In the rows, zero is written as 128.
Known rows, with every step that occurs
C, Z, X: [102 131 107 114 206 187 186 127 100 118  73 168 130 110 107 111 129 135
 104 104 149  87 122 126 152 138 139 149  71  93]
K, X: [ 82 112 131 146 103 104 180 100 118 130 110 110 157 143 147  83 168  78
 114 125 159 129 206 166 108 149 158 117 100 126]
M, Q, L, A: [164 156  99  86 130  95 185 150 151 161 148  71 115  55  60 142  99 125
 165 122 123 128  86 139  95 148 114 100  97 150]
K, X, Z, C: [ 93  85 191 159 118 142 143  89 120 143 106  99 123 200 163  61 169 144
 127  75 162 131 179 177 109 145 166 159 149 161]
A, L, Z: [130  97 119 129  74 115 122 160 103  85 123 120 141 132  95 147 143 150
 148 149  66 122  83 110 102 121  98 140 142 143]
L, Q: [161 107 150 162 125  75 157  99 135 101 143 123 129 105  85 159 144 152
 110 145 120 145 138 106 151 134 127 106 107  69]
X, Z: [135  75 142 141 159 124 124 101 129 109 131 164 134 180 134  99 154 136
 133  95 107 121 100  88  93 155 154 133 114 152]
M, Q: [170 132 124  93 107 105 177 115 137  88 149 142 138  64  82 164  85 115
 134 126 142 127 117  86 130 132 165 116 132 119]
Q, M, J, Z, L: [107 183 111  99 122 177  55 157 150 160 157 155 125 144 202 125  77  64
 147 137 151 116 137 135 146  98 119 115 155 148]
Z, C: [126 146 203 145 128 149 155  91 103 107 136  82 151 137 107 129 118 144
 139  85 146 129 140 171 143 115 183 138 133 116]
M, J, Z: [149 207 102 125 110 177  90 122 125 124 139 192 155 179 128 128 118  92
 102 136 130 116 136  97 111  97 147 106 172 193]
L, Q, M: [128  89 111 145 121  48 146 107 177 107 179 129 117  88 137 138 106 102
 102 147 149 173 169 115 162 142 107 108 118 117]
L, Z: [146 102 144 135 117 110 161 151 100  69 137 130 145 129  71 139 151 127
 137 132  95 126 115  81 105 142 136 131 103 158]
A, L, Q, M, J, Z: [128 163  49 129  61 125  42 136 173 141 160 183 111 150 174 138  94 105
  87 178 130 154 148 114 137  90  70 111 215 183]
J, Z: [143 141 117 133 149 146 119 124 137  90 123 150 159 155 131 138 116  91
 121 139 100 118 107 126 113 117 148 117 102 164]
K, X, Z, L, A: [ 95  80 113 130 148 139 158 154 138 226  89  86  85 155 159  60 206 126
 159 109 136 116 149 156  70 173 107 104  78 108]
X, K: [ 99 107 164 127 133  77 132  65  89 127 110 108 173 114 108 121 153 155
 108 106 142 146 110  85 113 150 173 158 136 131]
C, Z, J: [158 189 143 119 165 191 125 120 107 112 102 153 119 150 118 107 148 189
 135  62 154  93 181  73 154 107 139 148 121 134]
A, L, Q, M: [113  83  82 143  79  50 104 119 172 122 163 120 112  86 158 140 100 122
 109 165 126 170 142 137 154 124  75 111 156 102]
L, Z, J: [178 176 156 123 117 160 144 147  74 103 117 128 114 148 100 129 178 160
 135  98 121 117 165  95 118 124 146 132 141 145]
M, Q, L, Z: [170 127 143  91 108  88 146 181 121  73 166 101 139  70  51 168  82 138
 177 137  93 128  67 105 113 143 113 151 118 188]
C, Z: [122 127 123 128 170 150 133 118 139  85 119 163 148 134  91 115 121 157
 136  94 128 104 133  56 140 127 125 147  82 147]
A, L: [117 118 112 130  88 126 116 120 110 117 119 108 153 129 131 137 128 130
 144 136  95 116  93 144 117 109 129 122 147  95]
L, Q, M, J, Z: [141 172  75 134  97 120  74 122 171 129 170 196 121 151 159 134  94  88
  76 164 152 159 170  98 139 107 104 105 182 199]
J, Z, L: [123 141 155 120 159 171 101 158 129 130 123 106 140 131 164 143 100 103
 176 137 103 100  86 156 135 106 141 126  85  97]

Rows
[146  98 120 161  83  80 122 114 138 115 132 108 123 108 105 164 142 179
 121 161  94 146 107 128 144 110  91 117 151  56] | A, L, Q
[ 95  63 132 152 130 116 141  97 134 137 108 146 132 197 168  61 182 106
 116 103 141 123 170 124  82 164 143 137 115 163] | K, X, Z
[135 153 114 117 161 109 169 144 130 170 134  56 133 108  81 115 144 123
 165 111 111 124  96 171  90 151 114  99  70 146] | Q, L, A
[ 87 125 123 113 174 133 144  98  71 149  58 135 153 116 144 115 150 125
  77 133 139 122  85 157 120 148 171 167 130 124] | J, Z, X, K
[110 111 101 112 117 154 172 164  65 121  75 127 125 108 111 136 158 129
 116 149  92 106  79 180 117 132 116 137 122  92] | A, L, Z, X
[ 78  87 128 110 115 109 145 128  42 144  57 110 141  99 113 119 169 170
 101 141 113 127  64 140 107 147 132 183 160 107] | A, L, Z, X, K
[111  53 164 167 132  93 122 128 148 164 111 107  89 148 167 104 176 167
 143 134 131 135 161 139 133 149 101 133 106  59] | K, X, Z, L, Q
[159 148 144  88 123  92 144 136 137 102 168  90 153  61  87 169  57 118
 169 116 123 124  73 144 135 131 146 138 119 141] | M, Q, L
[115 103 116 132 142  83  93 153 194 133 166 121 100  96 184 151  80 101
 136 170 131 156 141 151 169 120  85 119 110 103] | J, Z, L, Q, M
[125 158 110 124  98 112  89 129 151 170 181 152 103 110 158 135 101 115
 116 143 179 156 184 101 168 111  98  99 178 101] | Z, L, Q, M, J
[116 183  58  92 129 169 100 174 165 223 140 126  90 131 168 103 120  83
 144 141 147 128 149 138 106 123  91  79 123 163] | Q, M, J, Z, L, A
[155 172 144 141 121 145  78 145 143 153 136 141 108 130 136 165 119 154
 129 163 125 130 134 116 157  92 101 112 150  86] | M, J, Z, L, Q
[142 129 203 139 112 143 152 135  93  79 128  88 134 138  71 136 132 164
 150 100 117 131 128 140 126 119 154 155 136 159] | L, Z, C
[132 158 183 143 135 173 118 115 122 101 122 100 150 162 128 134 105 128
 135 107 127 124 122 178 133  99 175 146 135 164] | J, Z, C
[147  65 175 158 157 104 109 129 144 146 134 119  92 136 136 142 150 187
 149 133 105 131 104 102 142 139 104 133 108  45] | X, Z, L, Q
[118 150 104 120 188 181 173 130  97 125  78 153 142 125 145 128 127  73
  90 143 124 100 101 205 125 129 162 124  93 111] | J, Z, X
[106 192  60  96 148 189 125 130 115 161 117 199 129 140 184 111 103  39
  69 144 172 120 148 178 136 121 146 111 156 165] | Q, M, J, Z, X
[153 121 159 150 145 117 103 150 150 130 126 110 112 111 135 169 115 152
 147 168  99 129 105 134 159 109 103 121 103  64] | J, Z, L, Q
[116 157 102 116 119 135  75 137 173 159 171 178  94 117 149 128  95 147
 121 125 182 144 190  55 188 108  69 128 160 132] | C, Z, L, Q, M, J
[131  98 204 150 142 158 126  92 118 119 131 111 124 188 132 100 143 173
 140  72 130 127 120 137 118 135 174 156 144 151] | X, Z, C
